Every row comes from one small tree of marks. The marks that hang from a mark follow it in brackets, in the order of their numbers. Every link used is in the known rows. Which tree was each row made from?
Known rows
Z687(Z340(Z759) Z605): -2, -116, 406, 248, 317, -30, -208, 14, 223, -197, -46, -38, 99, 97, -59, -48, 170, 283, -106, 390, 113, 142, 122, 55, -330, 192, -151, 6, -19, 45, 98, 158, -214, 111, 45, 50, 48, -20, -232, -210, 69, -135
Z605(Z687(Z340(Z476))): 43, -173, 295, 186, 189, -38, -114, 5, 244, -101, -25, -142, 11, 49, -115, -29, 213, 330, -6, 326, -2, 180, 1, -65, -351, 235, -432, 57, -4, 15, 138, 202, -199, 130, 107, -7, 69, -142, -213, -197, 92, -74
Z387(Z340(Z61 Z476 Z631 Z687 Z759)): -357, -126, 461, -31, 145, -194, -321, 83, 97, 39, -189, -141, 100, -49, -160, -234, 285, 473, -251, 347, -9, 227, -11, -78, -145, 233, -428, 261, 161, 201, 200, 109, -308, 340, -32, 154, 293, 238, -125, -384, 202, -116
Z476(Z340(Z61(Z158) Z631 Z687(Z605) Z759) Z473): -108, -91, 542, 81, 115, -123, -297, 246, -31, -78, -293, -56, 265, -53, 16, -178, 127, 401, -463, 375, 19, 244, 47, -137, -117, 180, -249, 259, 95, 98, 77, 95, -282, 218, -32, 95, 153, 342, -297, -365, 114, -63
Z340(Z61 Z387 Z476(Z473(Z631)) Z759(Z605(Z687))): -235, -81, 428, 45, 171, -27, -389, 115, 71, -58, -203, -22, 35, -104, -34, -170, 148, 705, -362, 512, -88, 300, 19, -117, -275, 316, -469, 323, 192, 79, 47, 74, -315, 318, -127, 13, 165, 360, -235, -640, 215, -138
Z51(Z61(Z158)): 209, -230, 249, 204, 1, -250, 69, -207, 216, -2, -191, -173, 44, 75, -123, 5, 82, 12, 184, 42, 59, 196, -65, -211, -304, -6, -103, 45, 40, 17, 39, 249, -76, 12, 169, 50, 192, -499, -140, 250, 2, 272
Z759(Z340(Z61 Z387 Z631) Z605): -115, -144, 283, 87, 200, 46, -255, -70, 199, -64, -3, -92, -125, -12, -162, -175, 148, 489, -31, 403, 16, 369, -153, -192, -370, 296, -521, 247, 127, 23, 75, 156, -213, 240, -24, -50, 151, 21, -135, -427, 199, 74
Z759(Z340(Z631) Z605(Z687)): 14, -190, 271, 103, 254, 89, -289, -46, 275, -165, 61, -89, -63, 15, -159, -135, 173, 402, 69, 451, 43, 338, -146, -208, -380, 313, -589, 77, 63, 18, 139, 189, -225, 173, 92, -96, 166, -73, -169, -390, 75, -48
Z387(Z340(Z61 Z687)): -266, -173, 350, -28, 86, -156, -207, -39, 179, -6, -68, -148, 135, 42, -234, -210, 215, 186, -39, 237, 90, 187, -108, -134, -156, 193, -250, 175, 137, 103, 129, 156, -240, 236, 10, 149, 237, -68, -83, -74, 148, 97
Z759(Z605): 31, -209, 233, 82, 114, -9, -167, -107, 221, -143, -36, -104, 123, 78, -168, -105, 142, 142, 30, 296, 96, 216, -130, -176, -347, 181, -239, 42, 99, 12, -5, 232, -131, 88, 71, -26, 205, -250, -113, -72, 4, 96
Z51(Z61): 126, -206, 278, 173, 6, -203, 28, -156, 213, -26, -173, -155, 59, 52, -131, -17, 93, 70, 136, 87, 64, 152, -59, -177, -345, 10, -129, 29, 48, 27, 11, 238, -71, 61, 114, 34, 188, -415, -116, 176, 7, 223
Z61(Z51): 83, -245, 248, 169, 30, -123, 10, -115, 161, -70, -203, -214, 141, 88, -199, -17, 151, -13, 49, 100, 48, 141, -108, -124, -362, 55, -83, 48, 50, 74, -12, 229, 2, -19, 118, 74, 139, -428, -109, 100, 98, 190
Z340(Z759): -36, -174, 330, 107, 131, -112, -190, -9, 156, -105, -177, -52, 187, 42, -114, -105, 122, 163, -127, 253, 88, 130, 2, -92, -310, 86, -100, 63, 87, 95, 15, 198, -98, 102, 57, 73, 227, -132, -61, -119, 17, 63
Z605(Z687(Z340(Z61(Z51 Z158) Z476 Z631 Z759))): 15, -148, 325, 174, 226, -74, -137, 4, 228, -83, -84, -164, -6, 36, -94, -6, 189, 428, -70, 346, -75, 234, 42, -79, -282, 254, -420, 139, 55, 75, 167, 143, -201, 178, 163, 47, 48, -33, -245, -335, 180, -136
Z759(Z340(Z61(Z51 Z158) Z387 Z631 Z687) Z605): -92, -130, 216, 91, 228, 22, -298, -93, 221, -57, -52, -133, -92, -24, -199, -144, 186, 410, -5, 365, 18, 433, -128, -196, -268, 305, -438, 261, 153, 80, 166, 171, -206, 261, 32, 35, 143, 1, -224, -393, 276, 39
Z340(Z61 Z387 Z476 Z759(Z605)): -253, -69, 294, 41, 196, -60, -323, 6, 110, -4, -173, -46, 5, -38, -115, -138, 180, 583, -261, 404, -27, 278, 21, -85, -275, 266, -329, 300, 209, 108, 64, 118, -225, 340, -75, 65, 175, 219, -163, -514, 238, -79
Z687(Z340(Z61(Z51) Z476(Z473(Z631)) Z759) Z605): -100, -109, 526, 203, 239, -87, -203, 104, 136, -164, -145, -126, 80, 31, 2, -89, 165, 471, -239, 427, -11, 201, 121, 22, -302, 235, -275, 127, 8, 56, 63, 67, -278, 142, 12, 44, 5, 148, -312, -362, 169, -163
Z340(Z61(Z158) Z476 Z687(Z605)): -221, -113, 265, 39, 166, -206, -160, -2, 178, -10, -167, -167, 80, 30, -86, -158, 213, 366, -94, 308, -31, 276, 61, -113, -100, 209, -184, 231, 86, 60, 219, 120, -292, 263, 114, 140, 90, 29, -318, -190, 224, -46
Z605(Z687(Z340(Z61 Z387))): 2, -140, 256, 181, 212, -3, -112, -44, 267, -85, 7, -99, -26, 60, -140, -11, 157, 354, 5, 325, -6, 196, -4, -72, -320, 258, -356, 134, 51, 0, 119, 173, -189, 181, 76, 31, 16, -114, -200, -232, 174, -17
Z631(Z473): -22, -223, 391, 116, -23, -111, -85, 31, 103, -47, -211, -158, 153, -19, -99, -179, 153, 175, -126, 199, 41, 146, -134, -161, -332, 71, -226, 94, 11, -1, -74, 196, -97, 40, 33, -22, 223, -243, -107, -44, 6, 204
Z387(Z340): -106, -242, 378, 74, 52, -144, -141, -66, 145, -18, -90, -140, 122, 65, -226, -161, 214, 104, 1, 194, 123, 132, -152, -114, -291, 131, -299, 84, 66, 78, 60, 205, -186, 85, -13, 72, 282, -223, -20, 26, 41, 159
Z387(Z340(Z61(Z51) Z687(Z605))): -253, -167, 336, 11, 150, -137, -211, -65, 193, -44, -75, -151, 143, 77, -242, -164, 222, 161, -2, 253, 98, 184, -78, -97, -147, 205, -174, 139, 130, 117, 156, 128, -239, 217, 36, 177, 173, -82, -157, -80, 191, 26
Z476(Z340): 59, -184, 343, 124, -14, -103, -94, 105, 49, -35, -197, -108, 203, 41, -121, -118, 139, 102, -211, 198, 153, 143, -122, -140, -321, 84, -224, 96, 22, 37, -25, 224, -77, 65, -2, 17, 173, -127, -111, -11, 10, 173

Which tree is each row?
-152, -148, 378, 123, 199, -88, -250, 84, 150, -48, -148, -134, -25, -54, -96, -202, 269, 453, -112, 373, 12, 291, -9, -84, -316, 211, -491, 164, -13, 83, 218, 175, -256, 209, 5, 9, 180, 74, -232, -344, 151, -65 -> Z759(Z340(Z476 Z631 Z687(Z605)))
-218, -206, 495, 29, 23, -176, -266, 101, 70, -1, -201, -158, 155, -54, -156, -249, 290, 294, -192, 288, 58, 191, -94, -100, -241, 180, -447, 165, 58, 120, 124, 181, -303, 167, -102, 76, 327, 49, -136, -151, 84, 26 -> Z387(Z340(Z476(Z473(Z631)) Z687))
39, -141, 358, 187, 212, -16, -212, -1, 224, -160, -35, -90, 91, 62, -109, -65, 163, 244, -102, 337, 104, 197, 13, -38, -370, 195, -270, 42, 47, 61, 30, 211, -150, 115, 54, 11, 145, -88, -135, -204, 40, -22 -> Z687(Z340(Z759(Z605)))
-347, -48, 443, 94, 188, -119, -261, 140, 15, 55, -300, -109, -11, -133, -22, -168, 286, 765, -376, 427, -187, 285, 133, -19, -181, 277, -443, 430, 113, 104, 216, 74, -366, 387, -152, 109, 105, 426, -373, -570, 361, -189 -> Z340(Z61 Z387 Z476(Z473) Z631 Z687(Z605))
-87, -94, 346, 92, 71, -82, -215, 118, 26, 3, -221, -28, 156, 2, -112, -126, 112, 301, -349, 275, 121, 184, -50, -106, -256, 149, -186, 239, 129, 83, -6, 151, -111, 217, -83, 84, 139, 123, -116, -255, 145, 101 -> Z476(Z340(Z61 Z387 Z759))
-178, -148, 441, 152, 24, -157, -64, 49, -42, 107, -362, -230, -54, -100, -67, -80, 223, 628, -297, 252, -236, 257, -10, -87, -327, 185, -483, 420, 108, 98, 40, 102, -194, 211, -101, 55, 121, 136, -230, -412, 341, 33 -> Z340(Z61(Z51) Z387 Z476(Z473) Z631)
-270, -154, 463, 29, 149, -174, -341, 91, 84, 22, -216, -120, 124, -59, -166, -212, 329, 406, -248, 334, 35, 204, -7, -44, -204, 202, -446, 189, 113, 215, 209, 166, -279, 274, -59, 130, 350, 180, -121, -333, 135, -130 -> Z387(Z340(Z476 Z631 Z687 Z759))
-287, -181, 433, -9, 46, -187, -213, 28, 89, 19, -176, -220, 133, -9, -201, -201, 267, 283, -123, 235, 9, 212, -88, -126, -178, 203, -364, 218, 122, 134, 120, 134, -272, 217, -18, 137, 245, 21, -154, -154, 187, 36 -> Z387(Z340(Z61(Z51) Z476(Z473) Z687))
-123, -140, 439, 139, 48, -191, -195, 56, -8, 36, -382, -135, 54, -81, -40, -116, 134, 491, -338, 279, -111, 278, 12, -110, -258, 162, -286, 356, 143, 121, 17, 95, -203, 157, -70, 101, 157, 130, -218, -370, 268, 61 -> Z340(Z61(Z51 Z158) Z387 Z476(Z473(Z631)) Z759)
-225, -175, 381, -24, 146, -102, -287, -61, 180, -68, -31, -85, 138, 69, -216, -194, 159, 240, -71, 320, 112, 198, -117, -145, -210, 218, -271, 136, 181, 111, 57, 130, -236, 216, 16, 99, 265, -17, -32, -202, 89, 41 -> Z387(Z340(Z61 Z759(Z605)))
-195, -88, 297, 7, 220, -74, -427, 92, 163, -106, -183, -62, 184, -53, -119, -178, 274, 382, -239, 415, 67, 261, 65, -74, -218, 234, -280, 122, 151, 171, 168, 202, -232, 306, 24, 88, 279, 175, -222, -395, 93, -202 -> Z340(Z476 Z687 Z759(Z605))
-37, -126, 539, 94, -12, -30, -306, 227, -58, -89, -306, -44, 228, -81, -30, -177, 64, 380, -494, 376, 71, 248, -107, -166, -293, 191, -308, 261, 135, 74, -115, 104, -182, 142, -177, 12, 157, 255, -197, -374, 120, 82 -> Z476(Z340(Z61(Z51) Z387 Z759(Z605)) Z473(Z631))
-181, -208, 529, 29, 84, -121, -347, 78, 69, -64, -166, -96, 156, -27, -138, -234, 238, 346, -223, 370, 81, 200, -100, -110, -289, 215, -469, 126, 102, 130, 49, 153, -299, 148, -95, 28, 355, 99, -87, -276, 21, -30 -> Z387(Z340(Z476(Z473(Z631)) Z759(Z605)))
-62, -155, 349, 143, 246, 92, -356, 34, 155, -87, -46, -78, -137, -80, -113, -149, 247, 634, -97, 500, -44, 374, -97, -159, -415, 365, -770, 204, 62, 36, 158, 175, -304, 229, -63, -114, 188, 145, -240, -578, 154, -118 -> Z759(Z340(Z387 Z476(Z473) Z631) Z605(Z687))
-168, -75, 563, 57, 119, -88, -327, 286, -32, -94, -282, -43, 279, -65, 11, -191, 137, 441, -500, 408, 23, 212, 55, -114, -148, 192, -267, 254, 102, 104, 57, 85, -273, 256, -69, 86, 150, 398, -282, -417, 116, -100 -> Z476(Z340(Z61 Z631 Z687(Z605) Z759) Z473)
-271, -172, 401, -12, 96, -166, -199, -8, 148, 27, -113, -163, 95, 4, -204, -208, 237, 309, -105, 267, 18, 209, -91, -121, -158, 202, -356, 230, 139, 130, 160, 138, -261, 265, -3, 141, 247, 26, -100, -183, 187, 37 -> Z387(Z340(Z61 Z631 Z687))
-150, -150, 223, 40, 57, -236, -83, -32, 154, 35, -238, -274, 90, 11, -149, -111, 217, 249, -65, 176, -60, 291, -17, -160, -138, 161, -183, 250, 123, 109, 157, 157, -170, 208, 158, 162, 118, -119, -260, -101, 262, 65 -> Z340(Z61(Z51 Z158) Z476 Z687)
-43, -115, 506, 319, 253, -41, -160, 88, 75, -58, -174, -104, -55, -24, -4, -48, 280, 593, -251, 412, -67, 199, 132, 91, -395, 243, -482, 194, -61, 37, 137, 148, -300, 150, -125, -8, 51, 168, -328, -389, 194, -173 -> Z687(Z340(Z387 Z476(Z473) Z631) Z605)
-46, -126, 380, 225, 142, -70, -51, -9, 150, 6, -109, -158, -71, 4, -96, -49, 177, 456, -155, 276, -59, 219, 8, -18, -358, 200, -389, 264, 46, 37, 56, 165, -168, 183, -31, 35, 55, -13, -164, -265, 241, 59 -> Z687(Z340(Z61 Z387 Z631))
-266, -153, 512, 10, 162, -116, -419, 113, 66, -32, -193, -104, 148, -78, -144, -233, 327, 458, -281, 406, 20, 241, -22, -79, -207, 254, -521, 193, 137, 199, 176, 155, -339, 278, -85, 88, 371, 261, -164, -419, 104, -175 -> Z387(Z340(Z476(Z473) Z631 Z687 Z759(Z605)))
-22, -85, 379, 291, 344, 4, -244, 1, 192, -143, -73, 7, 31, 63, -76, -29, 193, 371, -152, 396, 103, 159, 136, 98, -350, 212, -181, 81, 0, 55, 118, 164, -216, 155, -60, 64, 40, 50, -247, -290, 145, -136 -> Z687(Z340(Z387 Z759) Z605)
-234, -98, 253, 15, 192, -109, -176, -25, 236, -96, -80, -99, 148, 58, -125, -156, 144, 254, -53, 315, 43, 202, 33, -104, -126, 196, -39, 168, 116, 41, 152, 119, -228, 266, 93, 146, 60, -18, -247, -143, 193, -4 -> Z340(Z61 Z687(Z605))
-178, -44, 399, 40, 119, -21, -383, 209, 13, -4, -255, -29, 161, -108, -88, -195, 187, 497, -485, 405, 65, 285, -37, -121, -178, 242, -333, 307, 179, 132, 63, 128, -186, 356, -107, 77, 189, 369, -226, -518, 198, -77 -> Z476(Z340(Z61 Z387 Z631(Z473) Z687 Z759(Z605)))
-74, -187, 452, 182, -20, -124, -145, 105, -22, 36, -330, -114, 33, -106, -43, -154, 221, 464, -302, 286, -60, 200, -35, -66, -409, 138, -454, 266, 18, 42, 1, 195, -212, 94, -200, -20, 222, 44, -178, -251, 134, 98 -> Z340(Z387 Z476(Z473(Z631)))
-352, -7, 251, -15, 252, -51, -446, 61, 140, -9, -182, -27, 59, -86, -132, -178, 243, 603, -309, 450, -8, 321, 80, -62, -167, 314, -292, 330, 249, 165, 179, 132, -270, 463, -78, 138, 191, 360, -244, -583, 294, -189 -> Z340(Z61 Z387 Z476 Z687 Z759(Z605))
-207, -214, 427, 31, 56, -173, -114, -46, 125, 29, -109, -177, 59, 38, -192, -181, 193, 297, -73, 237, 5, 175, -136, -137, -233, 173, -382, 211, 111, 92, 77, 129, -226, 179, 3, 88, 238, -70, -44, -134, 144, 112 -> Z387(Z340(Z61 Z631))
19, -146, 356, 189, 238, -39, -186, 56, 220, -101, -76, -112, 14, 10, -82, -28, 222, 447, -109, 385, -40, 192, 54, -39, -340, 250, -472, 97, 18, 71, 166, 175, -211, 179, 95, 9, 97, 7, -217, -353, 109, -177 -> Z605(Z687(Z340(Z476 Z631 Z759)))
-208, -134, 354, 84, 190, -107, -206, 48, 163, -37, -144, -193, -42, -33, -116, -180, 230, 468, -86, 346, -37, 316, -27, -117, -266, 232, -430, 224, 41, 93, 200, 119, -238, 243, 58, 55, 100, 71, -248, -369, 253, -47 -> Z759(Z340(Z61(Z51) Z476 Z631 Z687(Z605)))
-44, -175, 249, 60, 242, 67, -245, -82, 288, -150, 64, -149, -81, 36, -181, -116, 133, 416, 93, 423, -7, 367, -163, -239, -331, 336, -530, 137, 122, 28, 123, 132, -208, 211, 147, -50, 86, -72, -190, -412, 176, -29 -> Z759(Z340(Z61(Z51) Z631) Z605(Z687))
-230, -148, 392, 36, 224, -110, -361, 8, 175, -84, -99, -36, 199, 39, -202, -189, 252, 189, -111, 333, 168, 152, -6, -39, -173, 190, -184, 73, 112, 160, 185, 165, -265, 222, -24, 161, 279, 41, -126, -173, 81, -82 -> Z387(Z340(Z687(Z605) Z759))
-248, -87, 299, -10, 157, -227, -269, 61, 147, 0, -230, -131, 139, -26, -81, -179, 192, 388, -224, 306, -23, 284, 83, -123, -86, 185, -174, 261, 164, 147, 182, 129, -243, 311, 111, 174, 192, 138, -223, -309, 202, -64 -> Z340(Z61(Z158) Z476 Z687 Z759)
